Each row was made from one walk, in order. Every step used is in the known rows, and no mark comes twice. Write each row's walk.
Known rows:
U -> Q -> S -> J -> D: [  8.4  16.3 -51.2 -48.2 -32.0  19.3  36.6  46.1 -23.8  -9.3  12.7  22.2
 -22.6 -14.6  29.1 -15.5   1.8  -1.6   1.2  26.6 -14.4  16.1]
L -> H: [ -9.6   7.3 -20.2 -50.7 -31.7  13.8  27.7  32.2  -4.1  12.3   7.3   9.1
 -12.0 -36.8 -32.9  -3.1 -17.5  -3.9  -0.9   7.3  21.7  -2.1]
U -> Q -> S -> J: [ -4.0  20.0 -57.2 -35.8 -26.9   9.2  22.8  37.8 -22.7  -8.4  14.6  29.0
 -21.3 -14.5  22.2 -18.0   2.4  -0.2   5.7  26.8   1.9  20.9]
J -> D -> Q: [ -6.9  34.9 -20.3 -49.9 -25.6  22.5  33.3  52.2 -21.4 -11.7  -2.1 -10.8
 -24.4 -33.4   2.2   6.7 -19.7  -6.0 -11.8  14.1   4.8   1.5]
L -> D -> J -> H -> Q: [-10.3  38.0  -8.5 -59.4   6.3  40.6  11.9  21.6 -22.1  -7.8   2.3  15.1
 -50.6 -32.6  -3.5   4.9 -16.9 -16.1  -1.4  32.8  11.6 -24.8]
S -> J -> D -> Q: [-12.5  32.0 -33.0 -53.8 -27.5   0.2  40.7  53.9 -10.1  -6.2   0.9   7.5
 -23.9 -36.7  27.2   8.5 -18.3 -16.8  -5.6  33.5   1.3   4.3]
H -> Q -> S -> J: [ -7.1   2.5 -29.4 -38.1 -16.1   7.9  30.3  24.5 -10.8  -0.5  17.9  30.4
 -48.6 -21.3   5.2   5.9 -12.7  -3.7  -8.7  41.5  17.1   8.7]
R -> D -> Q: [-15.7  37.5 -22.5 -29.8 -34.1  16.2   5.5  33.4 -16.6   9.5  30.8   6.0
 -18.4 -42.2 -31.0  -0.3 -27.4  -7.0 -14.1   2.8  31.7  12.3]
Q -> S -> J -> H -> R: [ 14.6   5.4 -25.6 -40.7  -4.0  10.8  25.8  41.6 -22.1 -18.9  17.0  31.0
 -41.5 -10.9   3.6   2.9 -16.0 -14.7 -19.0  36.8  14.9  18.5]
S -> J: [-24.6  18.0 -40.0 -49.5 -24.3  -9.8  31.0  39.3  -9.3   1.8   9.6  12.0
 -22.6 -27.4  13.9   6.7  -8.6  -2.6   6.6  32.8  19.9   0.8]
R -> D: [-10.1  17.1 -18.8 -41.1 -35.1  19.5  15.1  29.5 -15.6  15.3  38.6   3.0
 -21.1 -33.5 -34.3  -0.7 -19.3   5.8  -7.6   2.9  28.9   3.1]
H -> R -> D -> J: [  3.5  19.3 -23.2 -56.9 -17.1  39.7  28.0  33.4 -16.9  12.0  46.8  13.8
 -28.6 -59.1 -52.8   4.1 -19.9 -17.2 -14.8   8.4  15.5  -6.8]
S -> J -> H: [ -9.7  32.9 -25.9 -50.1 -15.2  -6.3  14.9  45.7 -14.7 -12.6   2.8  17.5
 -31.1 -17.0  14.2   7.3 -11.5  -6.7  -5.4  39.2  31.2   5.0]
L -> H -> R -> D -> Q: [  5.9  19.4 -31.4 -35.5 -33.4  25.3  21.8  24.9  -8.8  22.6  33.5  29.0
 -17.6 -62.9 -65.1   0.4 -34.2 -21.4 -24.0  -0.6  27.5   6.0]
J -> H: [ -6.2  36.9 -12.0 -46.5 -12.2  15.9   4.1  40.9 -25.1 -17.8  -2.2  -0.7
 -32.7 -13.0 -14.0   3.6 -14.3   5.3 -12.8  18.5  39.4   1.6]
H -> R -> D -> Q: [ -2.8  32.3 -39.8 -29.4 -21.8  28.4  16.4  27.7 -27.1   6.3  36.5  16.6
 -26.6 -53.6 -50.0   9.0 -27.2 -11.6 -22.9   3.5  29.6   5.2]
Q -> S: [ -4.3  -4.0 -11.8 -38.5 -17.1  18.9  29.6  38.2 -19.7  -8.4  16.0   5.2
 -27.4 -10.0  -8.6  -7.4 -11.4   3.7  -6.2  12.5   8.7  15.8]
L -> D -> J -> H: [-11.1  33.7  -5.6 -62.4   2.7  32.9  15.8  32.4 -23.4 -11.4   1.8   4.5
 -35.9 -27.5   3.6  -1.8 -16.4 -16.5   1.9  24.3   5.3 -18.0]
H -> Q: [-17.8  26.8 -31.7 -42.0 -17.3  20.0  17.5  20.4 -18.6   0.7   9.1   8.4
 -44.6 -32.6 -23.5  13.1 -11.7  11.1  -5.3  23.2  37.2 -10.6]
R -> D -> J: [-10.4  23.9  -4.5 -59.9 -27.2  29.6  20.8  39.2  -6.4  12.4  43.0   3.6
 -19.1 -50.3 -34.8  -4.7 -19.1 -15.0  -7.0   7.7  16.5  -1.2]
H -> R -> D -> Q -> S -> J: [  7.0  11.7 -38.0 -26.3 -20.7  16.6  26.6  31.4 -19.3   5.3  44.0  35.4
 -31.1 -43.7 -26.1   3.1 -27.7 -23.7 -23.8  20.6  13.1  20.7]
U -> Q: [-15.0  39.5 -60.0 -40.8 -30.7  21.5  10.8  33.7 -31.4  -6.3   7.6   7.4
 -15.4 -25.6  -7.5 -11.5   2.7  15.3   8.0   9.0  21.4   1.7]
J -> U: [-10.2  22.1  -7.6 -38.3  -3.7   3.7  44.2  36.9 -12.4  -8.7   1.9   1.6
 -17.3 -36.3 -19.7   1.6  -0.5  10.9  -7.4  -0.7  22.8  -9.9]

Write each row's walk:
[ 12.5  23.7  -4.4 -43.5 -15.6  33.0  32.7  39.6  -9.4  -1.0  42.6  23.9
 -12.7 -48.2 -26.9 -25.0  -2.7 -13.5 -15.6  -2.6  -0.1   8.7]	R -> D -> J -> U -> Q -> S
[  6.6  38.0 -10.3 -65.1   3.2  36.7  19.3  48.2 -23.0 -20.2  10.6  10.7
 -36.0 -39.5 -30.4   6.2 -15.5 -20.6 -18.6  25.8  22.7  -6.8]	D -> J -> H -> R
[ -8.1  -6.5 -25.4 -41.0 -20.8  -0.6  36.8  41.5  -9.6  -3.2  18.8  19.8
 -25.1 -12.0  19.0  -4.3 -11.2  -7.2  -1.2  32.2   4.1  18.9]	Q -> S -> J
[  4.3  14.8 -36.2 -38.8 -23.9  29.0  22.9  24.4 -26.1  13.0  41.6  12.9
 -29.8 -45.4 -55.4   8.3 -19.3   0.1 -16.8   0.6  27.2  -2.4]	H -> R -> D
[ 11.2  47.8 -24.9 -32.4 -12.4  29.7  -0.5  34.3 -31.7 -10.7  25.7  18.6
 -35.7 -39.2 -46.8   9.6 -30.2 -12.1 -34.2   9.8  43.5  10.6]	J -> H -> R -> D -> Q
[  8.7  15.6 -28.7 -23.8 -19.7  30.5  21.1  30.7 -26.6   3.8  42.4  24.2
 -30.3 -40.7 -43.9   0.4 -29.9 -14.0 -28.3   3.9  18.7  20.5]	H -> R -> D -> Q -> S
[ -0.3   4.7 -15.1 -33.5  -2.4   1.9  45.2  26.6  -5.4  -7.7  14.4  33.5
 -44.9 -29.0   2.7   4.7  -4.7  -2.5 -14.6  31.7  15.0   2.9]	H -> Q -> S -> J -> U
[  6.3 -10.7 -15.9 -53.5 -24.2  10.5  51.3  50.0 -10.5  -5.8  16.0  11.3
 -30.9 -11.5  27.1  -4.0 -12.6 -11.5  -6.6  31.3 -14.1  14.0]	Q -> S -> J -> D
[ -1.1  24.6   8.4 -53.8 -12.8  22.1  37.6  40.3  -0.5   5.0  39.1   6.9
 -13.3 -59.5 -38.3  -6.9  -9.4 -11.0 -14.1  -1.1  14.1  -6.9]	R -> D -> J -> U
[ -1.0  20.3 -16.7 -46.4   7.2  34.7  42.8  30.3 -21.1 -10.4   8.8  22.3
 -20.6 -36.5   9.7 -20.2   3.6 -11.2   4.9   8.6 -23.4 -11.7]	L -> D -> J -> U -> Q -> S
[-11.7  38.0 -48.6 -39.1 -15.1 -10.7  39.9  38.3 -11.7  -7.1   4.3  27.1
 -12.9 -40.1  15.3  -6.4  10.6   3.8   4.5  19.7  14.6  -2.4]	S -> J -> U -> Q
[  0.3  41.2 -13.9 -49.4 -18.5  28.6  29.5  39.0  -9.6   3.7  35.7  15.9
  -9.0 -60.7 -32.0 -16.6  -0.8  -7.6  -8.7  -3.2  10.9  -3.5]	R -> D -> J -> U -> Q
[ -7.9  16.8 -21.7 -25.3 -30.4   5.0  18.1  38.0  -8.9   5.4  38.4  26.3
 -20.6 -31.7  -4.3  -8.0 -28.6 -21.2 -16.0  20.6  15.8  29.0]	R -> D -> Q -> S -> J
[ 21.9   3.8 -19.2 -35.9 -14.5  15.6  21.0  36.0 -18.8  -5.7  39.4  36.9
 -40.1 -18.1 -12.2  -3.0 -22.4 -17.7 -26.6  29.3  17.9  21.7]	Q -> S -> J -> H -> R -> D
[ -4.5  40.4   0.5 -67.1  -5.1  27.0  12.7  54.6 -14.4 -19.8   4.4   1.3
 -28.6 -30.7 -12.1   0.8 -12.0 -16.5  -9.3  26.0  24.0  -2.2]	D -> J -> H
[  4.7   8.5 -15.4 -41.8 -12.1   1.5  21.6  45.3 -15.0 -17.4  10.6  22.8
 -34.6  -2.7  19.1  -3.3 -14.0 -10.7 -12.4  36.7  17.3  21.7]	Q -> S -> J -> H
[  5.1  29.3 -28.2 -27.8  -5.8   7.4  17.5  45.7 -23.5 -22.9   9.1  33.8
 -36.8 -21.7   4.8   4.1 -25.1 -25.1 -27.1  36.5  18.0  26.7]	D -> Q -> S -> J -> H -> R
[ -0.6  -4.8 -10.8 -35.0  -4.6  -8.0  53.1  41.4  -3.7  -9.6  12.7  24.5
 -22.5 -21.0  15.9  -5.7  -2.8  -6.0  -9.1  22.1   3.3  12.4]	Q -> S -> J -> U
[-16.2  22.2  -2.0 -55.8   9.9  21.7  47.5  29.0 -12.3  -3.9   3.9   7.8
 -21.1 -46.3  -1.8  -2.6  -4.4 -11.0   5.1  10.0  -9.2 -28.1]	L -> D -> J -> U
[-16.3  19.7 -29.2 -30.7 -19.5  -2.5  26.2  45.7 -11.0 -10.4   9.9  23.8
 -23.2 -22.9  19.4  -2.8 -20.3 -19.9  -9.1  31.9   7.9  28.5]	D -> Q -> S -> J
[ 15.3  28.8 -58.6 -34.0 -15.2  20.9  14.2  38.4 -35.6 -20.1  15.7  40.6
 -34.0 -14.1   7.9 -11.2  -3.6  -5.5 -11.1  31.0  12.4  20.1]	U -> Q -> S -> J -> H -> R
[-31.2  34.5 -34.0 -31.6 -11.0  16.4  19.1  22.8 -27.2  -0.4  -2.7   5.3
 -25.7 -30.8   4.9   2.6 -20.6  -4.8   5.4  15.9   6.8  -8.7]	L -> D -> Q
[  5.0  29.9 -11.6 -25.7 -25.1   7.5   4.3  42.4 -12.3  -6.4  32.4  29.8
 -28.4 -22.4  -4.5  -7.7 -30.6 -24.5 -26.4  23.3  27.7  30.6]	R -> D -> Q -> S -> J -> H
[  5.0  28.7 -12.4 -49.4  -2.9  29.3  41.9  49.6 -13.1 -20.1  13.3  20.0
 -12.2 -40.7  -7.1 -20.5   8.4  -8.8  -6.0   7.1  -6.9   2.8]	D -> J -> U -> Q -> S
[  7.7  16.2 -10.4 -44.9 -22.1  28.5  39.1  55.0 -20.2 -14.9   4.1  -1.7
 -27.9 -20.1   8.6  -2.0 -22.0 -10.8 -19.4  13.2  -7.0  16.4]	J -> D -> Q -> S
[ 22.8  30.9 -13.4 -24.5  -9.6  33.3   3.0  35.8 -31.1 -15.4  31.3  27.1
 -39.9 -26.5 -40.0   0.3 -31.8 -15.5 -41.0  11.2  34.1  22.8]	J -> H -> R -> D -> Q -> S
[  6.4  -0.1 -23.5 -50.3 -18.3  18.7  44.0  34.0 -12.1  -3.3  16.4  22.4
 -50.8 -20.2  13.5   6.6 -13.3  -6.5 -12.2  39.1   0.3   2.8]	H -> Q -> S -> J -> D
[ -4.8  32.5 -18.2 -29.6 -10.4   0.1  11.7  49.0 -16.1 -23.0   2.9  26.3
 -31.4 -13.8  20.2  -2.6 -24.3 -23.2 -18.7  35.8  19.6  30.9]	D -> Q -> S -> J -> H
[  5.3  31.8 -47.0 -36.1 -21.3  12.5   8.6  41.6 -27.1 -21.0   8.8  31.9
 -26.8  -5.3  22.3 -17.9  -1.8  -1.4  -6.2  31.0  12.3  23.6]	U -> Q -> S -> J -> H
[  2.5  43.8 -36.4 -36.2 -16.0   4.8   7.9  38.4 -20.1  -6.8  24.4  32.8
 -34.6 -42.7 -15.8  10.6 -27.0 -24.2 -25.6  33.7  35.6  12.5]	S -> J -> H -> R -> D -> Q
[ 15.2  24.6  11.6 -50.5 -12.3  44.0   5.3  35.8 -10.9  -3.8  41.1  22.3
 -44.5 -35.3 -32.6  -5.7 -25.1 -20.4 -27.3  23.6  24.5  10.1]	R -> D -> J -> H -> Q -> S
[-10.0  37.0 -30.7 -47.2 -13.4   0.4   9.9  32.5 -14.8 -11.0   3.0  25.5
 -48.9 -22.7   6.3  14.1 -13.8  -6.5 -12.2  48.2  40.6  -2.4]	S -> J -> H -> Q
